Each row was made from one path, in order. Every step used is in the known rows, and no mark comes twice. Write each row's path.
Known rows:
B E: [-10,  -1,  24,  -2,   0,  13,  -1,  -2, -10,   9,  15,  24,  24,  -5,  -8,
 -19,  -3,  27,  -1,   5,  -8,   9,   0,   8]
U E: [ -7,  -3,  12,  39,   0,   3,  -7,  23,  -5,   1,   8, -14,  22,  -7, -15,
  -6,   7, -30,  -3,   1, -19,   2,   0,  18]
E K: [  4,  -2, -11,   4,  28,  -9,  13,  -2, -34,  14,   9, -37,  23,   1, -10,
 -45, -16,   9, -10,  -7,   4,   3,  -3,  11]
Z H: [ -5,   6,   2, -26,  -1,   8,   3,  11,   5,   4,   4, -17,  -2,  -5,   4,
  12,  -1,  -6, -19,   5,   2,  -5,  -5,  16]
U B E: [ -2,   1,   8, -49,   6,   8,  -6,   2,  -4,  10,   9,  22,   0,  -2,  -4,
 -18,  -1,  30,  -2,  14,   9,  11,  -6,   9]
H U E Z B: [  4,  -4,  -7,  52,  -1, -23, -15,  11,  67,   0, -15, -29,  -1,  -2, -12,
  20,  27, -61,  16,  -5, -21, -12,  -2, -14]
U B E Z H: [  4,   3, -10, -71,  -4,  -8,   2,  12,   9,   8, -14,  27, -22,   1,  21,
  29,  13,  -7,  15,   4,   3,   1,  -7,   5]
B E Z H K: [  2,   2,   1, -19,  -8,  -2,   5,   1, -36,  20, -19,  86,  11,   1,  15,
  24,   7,  -4,  19, -12, -10,   6,   5,   0]
U H W: [  9,  -7,  -5,  56, -28,  11,  -6,  -7, -15,  35,  10, -24,   2,  -6,   1,
 -11,  -1,   1, -35,   2,  31, -10,   1,   5]
E Z H K: [  6,   4, -18, -20,  -5,  -8,   7,   5, -15,  16, -12,  47,   5,   3,   9,
  26,   9, -32,   4, -16,   1,   1,   3,   5]
H W B: [ 11,  -1,   2,  -3, -26,  13,   8, -18,   1,  -3,  29, -25,  -6,  -5,   6,
 -14,  -3,   4, -31,   1,  30, -15,  40,   3]
H U B E: [  0,   0,   7, -44,   5,  13, -31,  -7,  38,   7,   3,  -2,   4,  -2, -22,
 -24,   4,  37,  -5,  10,   8,  21,  -6, -14]
H W: [  5,  -7,   4,   2, -31,  17,  -4, -14,  -4,  35,  29, -22,  23,  -8,  -2,
 -16,   0,   2, -32,   2,  23,  -7,   5,   3]
Z H U B: [  6,   5, -16, -68,   6,   5, -25,   7,  49,   2,  -7, -42, -24,   0, -10,
   7,   4,   5, -21,  10,  19,   9, -12,  -6]
H E Z: [ -2,   0,   3,   0,  -7,   0,   4, -14,  59,   9,   7,  26,  26, -19,  -6,
   2,  15, -55,  18, -16,  -8,  15,  -2,  -2]
U B E K: [  5,  -4,  -8, -43,  32, -11,   3,  -3, -50,  21,   0,  -1,   4,  -2,  -3,
 -46, -18,  39,   3,   9,   8,   6,  -6,   9]
Z B E H K: [ -3,  -3,  -1,  33,  -1,  -9,  11, -19, -39,  -6, -17,  71, -15,  -2,  12,
  19, -14,  30,   4,   9,  -3, -18,   3,   1]
W E K: [ -6,   0,   6,  15,  31,  -9,  18,   5, -27,  16,   3, -51,  28,  30, -19,
 -40, -14,   9,   7, -11, -11,   2, -15,  -7]
U B E Z: [  2,   0,  -5, -49,  -2,  -7,  -1,   2,  18,   8,   2,  31,   1,   1,   4,
   0,  17,  -3,  17,  -3,   7,  11,  -4,   1]
U B: [  5,   1,  -9, -51,   9,   1,  -3,   6,  18,   7,  15, -17,  -5,  -2,  -8,
 -13,   2,   2, -17,  10,  21,   4,  -9,  14]
U E K: [  3,  -5,  -6,  45,  27, -14,   1,  17, -50,  13,  -1, -34,  26,  -5, -13,
 -35, -13, -17,   2,  -3, -21,  -2,  -1,  15]
W E Z H: [ -8,   8,   7, -15,  -5,  -7,  13,  20,  32,   5, -11, -23,   3,  32,   2,
  35,  16, -36,  18, -15, -17,  -2, -17, -12]
H B E: [ -2,   4,  17,   3,   2,  18,  -3,  -1, -54, -30,  23,  34,   1,  -3,  -4,
 -20,  -5,  33,   0,  11,  -4,  13,  -7,   0]
Z B: [  0,   2,   2,   2,   5, -11,  12,  -6,  19,   6,  11, -15,  -5,  -5,   3,
  -3,   2,  -6, -18,  13,   6, -26,  -4,  13]
W B E H: [ -8,   1,   0,  18,  -1,   6,  14,  -6,   3, -60,  -1,  15, -25,  -2,  10,
  14, -14,  29,   4,  -1,   7,   0,  33,   2]
Z H W B E K: [ 14,  -3,   0, -18,  -2,   0,  14, -18, -73,   9,  -1,  -8, -19,  -5,  28,
 -16, -27,  41, -12,   6,  11, -22,  38,   0]

Write each row's path:
[  4,   1, -10, -44,   9,   7, -27,  -2,  59,   4,   7, -42,  -1,   2, -26,
 -20,   6,   9, -19,   5,  21,  17,  -9, -10] => H U B
[  3,  -2,   5,  10,  32, -22,  18, -12, -47,  19,  -2,   2,   3,  -4,   9,
 -35, -18,  34,   4,  14,  -9, -25,  -4,   9] => Z B E K
[  6,  -3, -14,  28,  28,  -8, -18,  19, -17,   9, -25, -60,   7,  -1, -14,
 -13, -11, -14,   1,  -1, -25,   2,  -4,  -5] => Z H U E K
[ -4,   2,   1, -18,  -9,   4, -16,  -2,  47,   3, -17,   6,   6,   0,  -1,
  21,  16,  -2,  16, -11, -11,  14,  -3, -23] => B E Z H U
[ -4, -10,   4,  28, -40,  14,  -3, -22, -21,  12,   9,  11,   5,  -6,  10,
  10, -13,  30, -14,   3,  16,  -3,   4,  -6] => B E H W
[ -4,   5,  22,  -8,   4,  13,   8,  -2,  -2, -32,  14,  23,  -1,  -1,   2,
 -16,  -5,  29,  -1,   4,   0,   2,  38,   8] => W B E
[  0,  -4,  -7,  46,  -5,  -5, -22,  17,  61,  -3,  -5, -29,  24,   0, -27,
   8,  25, -56,  17, -18, -19,  16,  -1, -16] => H U E Z
[   8,    5,   -5,  -13,   28,   -2,    5,    0, -108,  -16,   -4,    9,
  -16,    1,   14,  -22,  -26,   39,    6,   10,  -10,    1,  -11,    4] => Z H B E K
[ -3,  -3,   7,   5,  25,  -4,   8,  -8, -52,  20,   4,   2,  29,  -3,  -6,
 -48, -22,  38,   4,  -1,  -5,   8,   0,   7] => B E K
[  2,   4,   2, -68,   4,  12, -29,   1,  27,   7, -13,  -5, -20,  -3,  -6,
   4,   1,  34,  -6,  13,   5,  13, -10, -12] => Z H U B E
[-14,  -3,   6,  25,  -7,   8,   3,  -4,  -5, -19,   1,  16,   2,  -3,   2,
   9, -11,  28,   2,   1,   1,   8,  -2,   3] => B E H
[ -6,   2,   5, -22, -10,  -1,   5,   7,   5,   7,  -8,  28,   3,   0,  16,
  27,  11,  -8,  17,  -5, -11,   2,  -2,   3] => B E Z H
[  2,   8,   2, -28,  -3,  -4,  17,   8,  12, -35,  -9,  27, -25,   2,  26,
  31,   8,  -6,  19,  -8,  -3,  -6,  36,   1] => W B E Z H
[  2,   0,  -7,  55,  -3,  -1,   0,  -7,  52,   7, -13,  21,   6, -18,   1,
   6,  15, -58,  16, -18,  -1,  13,  -3,   1] => U H E Z
[ -6,   2,  23,   2,   6,  -5,   5,  -9,  -2,   8,   6,  23,   3,  -7,   6,
  -6,  -3,  23,  -3,  18,  -8, -20,  -4,   8] => Z B E
[  3,   3,   4,   6,  -1, -16,  14, -23,  67,  11,   0,  26,   3, -21,   9,
  13,  17, -59,  18,  -2, -10, -14,  -4,   0] => H E Z B
[ -1,   1,  -7,  17,  -9, -13,   0,  33,  10,   0, -15,  -8,  -2,  -2,   9,
  40,  19, -66,  15, -10, -26,  -6,  -2,  11] => U E Z H
[ 12,   4, -28, -67,  -2,  -9, -19,  10,  72,   4, -14, -35, -24,   4,  -2,
  25,  19, -28,  -2,  -5,  16,   8, -11, -15] => E Z H U B
[ -6,  -1,  10,  -2,  -8,  -2,   5,  -1,  13,   8,   6,  33,  26,  -2,  -1,
  -1,  15,  -7,  20, -10,  -7,  12,   1,   0] => B E Z
[ -7,   4,   0,  37,   1,   8,  11,   8, -26, -57,   6, -27, -21,  33, -11,
  17, -10,   4,   7,  -4,  -3,   8, -25, -16] => W E H B
[  0,  -4, -14,  67,  -1,   2,  -3,  24, -45, -61,   0,  -9, -25,  -1,  -5,
  23,  -8, -23,   3,   4, -12,   3, -10,   7] => U E H B
[ -6,   5,   8,  13,   2, -22,  23,   5,  48,   6,  -3, -22,   0,  31,   1,
  20,  21, -37,  20,  -8, -13, -24, -17, -12] => W E Z B
[ 13,   3,  -2, -24, -29,  11,  10,  -6,  -5,  -6,  15, -25, -27,  -5,  23,
  15,  -7,   0, -35,   6,  23, -24,  38,   7] => Z H W B
[ -1,  -3,  14,  66, -25,  13,   0,   1, -13,  34,   3, -40,   8,  24,  -7,
  -6,   0,   1, -18,  -4,  14,  -9, -12, -12] => U H W E
[ -7,  -6,   0,  29,  -4,   9,   1, -14, -46,  -7, -10,  72,  11,   0,   0,
   6, -17,  32,   4,  -4,  -1,  11,   3,   1] => B E H K
[  0,   0, -24,  27,  -1,  10,   3,   0, -28, -59,  13, -12, -27,   2,  -2,
  12, -11,   3, -12,   1,  14,   5, -12,   3] => E H B
[ -9,  -3,   1,  34,  -2,  -4, -11, -21,  41, -22, -16,  -9, -20,  -3,  -4,
  16,  -5,  31,   0,  10,  -1,  -8,  -5, -20] => Z B E H U
